Known rows, with every step that occurs:
kaba -> punim: [ -1   4  -6  14  -6  -1   6  10   8  -7 -20  14  19   1  17  17   2  -2
 -15   5  -9  23  24   2   7  18   5   8 -20  18  -7]
punim -> kaba -> namiz -> sinipal: [ -9  -9  10   0  35 -14  17  21 -21 -10  39  -1  13  45  25  11  10  21
 -26  -7 -47  35  50 -19  20   2   1   9 -42  -5 -27]
kaba -> namiz -> radagim -> kadu: [-24   8   5  11   2  -7  20  38 -29   3 -15 -11  -5   6   7  -5  13  13
  -2  -7 -23  25   5 -11  10   1   2  33   7 -16 -22]
kaba -> punim -> bagevo -> namiz: [ -6  25  -1  15   3  26  10  21  -7  12 -33  14   9   4  21  30   4  22
 -20  12   0  33  27 -11  35  22 -21   6  -8  -5  10]
kadu -> radagim -> namiz -> pavovi: [-25 -12  -6  15 -18   3  27   5 -30  16 -15   0  -4  -7   9 -13  20  -7
 -12  -1 -13   8  21 -34   7  -8   7  44  11 -13  11]
kadu -> radagim -> namiz -> kaba: [-10 -11  10  17  -9  -8  27  13 -22  -2  -5  11  11  -2   9 -11   8 -18
 -12  -3 -25   5  44 -19  17  15  -3  31   3  -5   0]
gupu -> fevu: [-12  18  -1  -8 -12  11  13  -1 -10  -3  -5   3  15  -3  -1  -5   5  -4
  -5  -5   3  -9   7  -8   7   6  11  -3   7  -6   2]
punim -> kaba -> namiz -> bagevo -> kadu -> nalik: [-38   5   4 -15   1   9  14  24 -66 -10  -4  -5  13  35  28  -5   1  28
  -9  -4 -40  43  54 -25  24  31   9  -1   2  -1 -29]
kone -> sinipal: [  1 -26   1 -11   6  11  26  -1   9  12  -3  24   7   4   7  -7   4 -21
  -6  -5 -14  14   0  -2  -4  -1 -18  14 -15 -11  10]
kone -> sinipal -> namiz -> bagevo -> gupu -> fevu: [-13 -11   7 -12 -11  28  51  11 -35  13  -4  14  -1   6   4 -18  11  -7
 -14 -16 -11  34  26 -31  18  20  -1  24   6 -19   8]
radagim -> kadu: [  2  -4   2  12  -2  -5  -5  14  -3   5 -13  -5   3 -14   6 -10  12  -7
   4  -3   5   2   9  13  -4 -12 -10  21  15 -15  -1]
kone -> sinipal -> namiz -> kaba: [ 10 -28  27  -7  11 -13  35  10 -16   7  25  13  13  20   9  -9   6 -18
 -11 -28 -24  27  40  -6  -1  17   5  11 -31 -11 -15]
kaba -> punim -> bagevo: [ -4  14  -3  24   5  24   0   4   7   8 -29   7   1   1  21  15   8   5
 -12  -1   4  17  23   3  32  18 -22  12  -1  10  -6]
kaba -> namiz -> bagevo: [-32   7  11  -1   3   7  24  20 -31 -10 -18  -5  -8  18  12   4   1  17
 -14 -18 -22  47  12 -16   6  18 -14   6   4  15 -26]
bagevo -> kadu: [ -7   3  -1 -11 -12   4 -14  23 -23   6 -19 -10   5  -7  -2  -3   9   4
  12  32  10   6   3  -1 -13  -3  16 -12   8 -10   9]
kadu -> radagim -> namiz -> kaba -> punim -> bagevo: [-14   0   8  35  -5  12  26  16 -17   5 -27  15   9  -1  25  -1  13 -13
 -20  -4 -20  16  60 -17  44  29 -21  38   4   2  -4]
fevu -> gupu: [ 15  -2  -3 -10  -7   4 -13  -4  14   5 -12 -21   4   3  12 -19  14  -4
   3  33   5  15  13  -2  33  -3  -9  11   1  -8  15]
radagim -> kadu -> nalik: [ -7   3 -10   6 -18   7  -4  -5 -21   0  -9  10   8 -12  23 -18   3  -9
  -1  -7  -9   1  20  13  13  -4   7  25  27  -9   6]
radagim -> namiz -> kaba -> punim -> bagevo -> kadu: [-10   3  22  19   6   2   4  45 -25   3 -35  -2  20   4  25  11  20   0
  -6   5   2  43  60  -4  26  23 -20  10  -1 -11 -13]
radagim -> namiz -> bagevo: [-18  -5  10  20  -6  10  18  20 -21  -4 -20  -1 -12  -6   9  -6  12  -2
  -7 -17   0  33  13 -19   6   5 -29  32  20  -8  -8]
sinipal -> namiz -> kaba: [ 11  -2  28   4   6 -25  11  11 -28  -5  31 -13   7  17   3  -3   1   5
  -6 -25 -12  14  45  -4   4  20  25  -5 -17  -2 -27]
sinipal -> namiz -> bagevo: [ -7   4  14  15 -10   4  15   6 -34  -2   9 -13 -19   2   2 -11   5  10
  -9 -27  -4  23  17 -17  -1  17  10  17   8   2 -19]
pavovi -> namiz: [ -2  10  17  -5   0  -5   5   7 -12 -20  -4   6  26  19  -7   4  16  -7
 -21  -3   7  11   6 -12  11   7 -12   8   8  -9   5]
radagim -> namiz: [  1  -7  13  11   2   0   5  17  -4  -1  -8   6  10 -12   3   5  15  -5
   1  -6   2  15   7  -3   5  -8 -23  19   5 -18   3]
sinipal -> namiz: [ 12   2  15   6  -1  -6   2   3 -17   1  21  -6   2  -2  -4   0   9   6
  -1 -14  -2   5  12  -1  -1   4  16   4  -7  -9  -9]
kadu -> radagim: [-10  -1 -13   9 -18  10  13  -9  -8   5  -7  10  -2  -8   1 -13   2 -11
  -7  13 -17 -18   8 -14   9   7   9  20   8   6  12]
pavovi -> namiz -> bagevo -> punim -> kaba: [ -4  18  17   6  -3  -1  26  17 -42 -14 -13  14  19  33  -4   7  15   0
 -32 -16   1  33  43 -34  29  40 -15  26   3  -2  -3]
sinipal -> namiz -> bagevo -> punim: [  7  15  13  17 -19   3  21   8 -42   8  -4   5 -14  -4  -2   2   7   4
 -13 -23   4  30  26 -16   7  28  15  22   1   8  -4]
kone -> fevu: [ 15  -9   0  -3 -12  -3  -5 -13  10   2 -17   5  17  -9  -7  -3  -5 -17
  20 -10   5 -17  -6  27   0   5  12  23   7   5  16]
punim -> bagevo -> kadu -> radagim -> namiz -> kaba: [-18   6  11  13  -5  24   3  25 -41  19 -30  -9  -7  -5  11 -15  20  -2
   2  20   3   3  39 -16  31  12 -19  16  29 -22   8]
bagevo -> namiz -> kaba -> punim: [ -6  11  11  -1   1 -18  26  38 -23  -7 -12  13  28  22  20  31 -11  18
 -27   9 -20  47  56 -17  14  34  16  -7 -34   4  -4]
punim -> kaba: [  4 -10   6   0  20  -8   2   6  -6  -1  23  -6  13  20   4  -1   2  12
   0  -7 -16  -3  32 -10  15  11  -3  -1 -17 -12 -17]

Rows:
[-34  14   4   1 -30  15  15  22 -53 -14 -38  -1   7  12  -3 -17  21  -8
 -24  20   1  22  18 -37   7  23   0  26  35  -4  11]  pavovi -> namiz -> bagevo -> kadu -> radagim
[ -4   4   8   6   7  -9  10   6 -15 -23  18   9  12  32   8   3  22  -8
 -43   4  -7  25  19 -22  10  -4   1  25  -9  -6  12]  pavovi -> namiz -> sinipal
[ -2  -8  19  20   4 -22  20  34  -8 -14 -14  12  30   8  22  17   8  -9
 -15 -13 -16  42  59  -3  16  23  -8  17 -21   2 -21]  radagim -> namiz -> kaba -> punim
[ -3  -2   8  10   3 -24  16  19  -5 -14  -6   6  22  22  22  12  -7  -3
 -17  -9 -18  31  56  -1  11  34  15  -2 -30  24 -26]  namiz -> kaba -> punim
[ -6  18  14  10 -11   6   1  15 -54   2  -3  -3  15  15  32   0   6  10
 -12  -6 -13  33  75  -3  33  41  31  -2  -3   4 -19]  sinipal -> namiz -> kaba -> punim -> bagevo -> kadu -> nalik
[ -1 -11  25   8  10 -21  15  26 -14  -8   3  -1  14   7   9   2   7  -6
  -5 -18  -8  24  40  -5  10   8 -13  11  -5 -13 -14]  radagim -> namiz -> kaba
[ -2   5   8 -12  13 -15  26  21 -42  15  -1   5  20  34   9  24   9  22
 -15 -13 -18  38  50 -25  21  20  12   6 -34  -2 -16]  bagevo -> punim -> kaba -> namiz -> pavovi
[  8 -17  24  11  15   8  35  13 -11  14   3  16  12  19  24   1  11 -13
 -20 -29 -20  39  57  -4  25  31 -14  19 -31  -5 -18]  kone -> sinipal -> namiz -> kaba -> punim -> bagevo
[-11 -13  -8  29  -9   6  23   6 -15   1   7  19  -6  -6  19 -10  21 -18
 -27  14 -28   9  26 -26  14 -11   1  52  -3  -9  21]  kadu -> radagim -> namiz -> sinipal
[ -1   6   7  18  -8  -7  13  11 -31   8  22 -15 -20  -1  -8 -13   9  13
   0 -13  -9   2   3 -22   6  10  33  26  -1 -17 -14]  sinipal -> namiz -> radagim
[-21  12  15   4  -8   4  18  11 -28 -22 -17  -1   5  23  -3  -6  13  -3
 -27 -15   6  29  11 -27  10  21 -18  21  23   1  -4]  pavovi -> namiz -> bagevo
[ -6  23   7   1  10  32   5  11 -17  21 -14  -1 -12   4   5  14   2  28
  -7   8  10  12   4 -14  31   4 -30  -3  14 -24  20]  punim -> bagevo -> namiz
[  9 -25  22   3   7 -13  39  17 -11   1  10  22  28  20  21   3   7 -19
 -21 -25 -31  44  57  -4   4  30   8  17 -46   2 -20]  kone -> sinipal -> namiz -> kaba -> punim
[-24  -2  15  -1  23  -3  24  24 -34 -11   7 -11   6  37  15   4   2  27
 -13 -25 -35  39  43 -24  21  26 -15   6 -14   0 -41]  punim -> kaba -> namiz -> bagevo
[ -7  23  13   6 -18   5  24  12 -36 -13 -30  18  10  18  -7   7  13  -8
 -32 -11  13  35  19 -26  18  32 -13  26  16   7  10]  pavovi -> namiz -> bagevo -> punim
[-13   3  -8  24  -9  -5   9  23 -17  12 -11 -15 -21 -10  -1 -23  12   1
   4  -1  -4  -3  -2 -12   5  -4  11  44  20 -23  -5]  namiz -> radagim -> kadu
[ -9  -7  -2  21 -16  10  19   7 -12   3 -14  16   7 -18   4  -8  15 -16
  -7   7 -16  -4  15 -17  14  -1 -11  38  12 -11  15]  kadu -> radagim -> namiz
[ -5   6   9  21 -15  10  25  22 -28   5 -32  18  -6 -13   4   7  13  -7
 -11 -13   7  40  21 -18  14  17 -23  37  14  -3   7]  radagim -> namiz -> bagevo -> punim
[  8   9  26  23  10  -6  11  15 -22   1   7  -8   7  17  20   8   6   9
 -16 -26  -8  28  63  -2  29  36   7   4 -18   6 -31]  sinipal -> namiz -> kaba -> punim -> bagevo
[ -5  10  23   5   3 -26  19  25 -16 -32 -11  10  46  38  12  16  10 -10
 -37 -12 -11  39  57 -12  20  38   1   5 -18  12 -19]  pavovi -> namiz -> kaba -> punim
[-20  19  -4  10   1  21  18  21 -24  23 -34  -1  -1  15  26  26   9  32
 -24   6   4  44  33 -26  28  14  -5  12  -9  -6   7]  kaba -> punim -> bagevo -> namiz -> pavovi
[-36   4 -13   7 -34  22  13  17 -45   6 -37  -8 -22  -7   6 -24   5  -1
  -4  25  -5  12  14 -28  -5  18  14  21  31   7   6]  namiz -> bagevo -> kadu -> radagim
[-39  18   3 -18  -5  21  35  26 -44  -7 -25  -4   1  18   8   4   1  23
 -13  -4 -15  45  24 -30  30  23  -5   0  19   3  -9]  kaba -> namiz -> bagevo -> gupu -> fevu
[ -3   6  30  -8   8 -25  14  16 -23 -26   6  -1  29  38  -3   2   7  -8
 -25 -14  -3  21  39 -15  15  24  -1  -1  -2  -3 -12]  pavovi -> namiz -> kaba
[-16  25   1  20   2  28  13  30 -31  31 -23 -12 -29  -4   5  -5  11  28
  -3   8   7   8   1 -24  36   1 -21  34  30 -43  17]  punim -> bagevo -> namiz -> radagim -> kadu
[ 10   5   7   1  21 -12  22  20 -28   2  19  21  19  33  17  25  11  12
 -29  -1 -32  39  55 -16  27  18   8  13 -46   3  -6]  bagevo -> punim -> kaba -> namiz -> sinipal
[-16  15   9   7  -6  -5  17  16 -25 -13  -3  -3   4  21 -14  -9  16   0
 -19  -2  -1   7  -3 -33  18  14   5  30  14 -18   1]  pavovi -> namiz -> radagim
[-38  10   8 -10  -8  10  13  38 -49  -5 -33 -13  -4  13  10   2   7  19
  -5   7 -13  52  14 -16  -5  15  -2  -3  10   6 -19]  kaba -> namiz -> bagevo -> kadu
[-26  -6  -4  28 -23  19  31   9 -27   2 -25  11 -13 -15   9 -17  12 -14
 -14  -4 -17  12  19 -30  15  12 -16  49  26  -3   6]  kadu -> radagim -> namiz -> bagevo
[-17  12  -5  30 -16  34   2  29 -20  15 -55  11  10 -18  24   7  26  -5
  -8  30   0  21  36 -11  33  16 -20  31  14  -8  11]  kaba -> punim -> bagevo -> kadu -> radagim -> namiz
[-19   6 -11  38 -10  31   6  28 -22  14 -36  13   0  -7  36   5  32  -5
 -26  36 -11  32  47 -18  32   6 -10  44   0  -6  17]  kaba -> punim -> bagevo -> kadu -> radagim -> namiz -> sinipal
[-18  10   0  16  -8  10   9  23 -28   7 -34  -1   8  11  26  -1   4  -2
 -14  19 -12  18  64 -11  30  39   8   7  -1  13  -9]  namiz -> kaba -> punim -> bagevo -> kadu -> radagim
[ 10  11  13  -6  15  -8  18  21 -28   4   1  20  30  23   4  28   5  14
 -11  -6 -22  28  44  -9  28  28  -3   0 -33   0 -12]  bagevo -> punim -> kaba -> namiz
[-18   7  11  14  -8  11   6  29 -41   0 -33  11  22   6  39   5  12  -2
 -10   4 -11  43  69  -6  39  28  -7  14   9  -6  -8]  radagim -> namiz -> kaba -> punim -> bagevo -> kadu -> nalik
[-14  13  11  17 -10  -9  13  28 -28  -9 -15  -7   7  10  -9 -16  26  -6
 -17  -4   3   8   3 -22  15   4  -3  47  25 -29   0]  pavovi -> namiz -> radagim -> kadu
[ -2   7   2  11  -3   4  23  10 -33   7 -10   8  -8  15   5   2  -1   8
 -14 -14  -6  25  41 -25  21  36  -3  20  -4   8  -9]  namiz -> bagevo -> punim -> kaba
[-23  -3   8 -11  24   3  27  29 -41  -6   3 -11   4  39  11   6   0  34
  -9  -8 -32  44  49 -32  37  28 -15   2  -4  -6 -28]  punim -> kaba -> namiz -> bagevo -> gupu
[-33   3  -1   5 -28  20   7  22 -54  -3 -32   4  -5 -10  21 -15  12   0
  -2   6  -5  39  23 -20   9   9  -3  25  36 -12   5]  radagim -> namiz -> bagevo -> kadu -> nalik
[-21   8 -18  19 -23   4   9   4 -33   8  -8  -1 -17  -8  14 -30   3  -2
   1  -4 -17  -4   7 -13  19   4  25  47  31 -17   2]  namiz -> radagim -> kadu -> nalik
[-11  10  10  10   5   2  -1  30 -22   4 -29  -9  10  17  24   8   4   6
  -8  10   0  30  57  -1  24  33   2  -8  -6   9 -18]  namiz -> kaba -> punim -> bagevo -> kadu
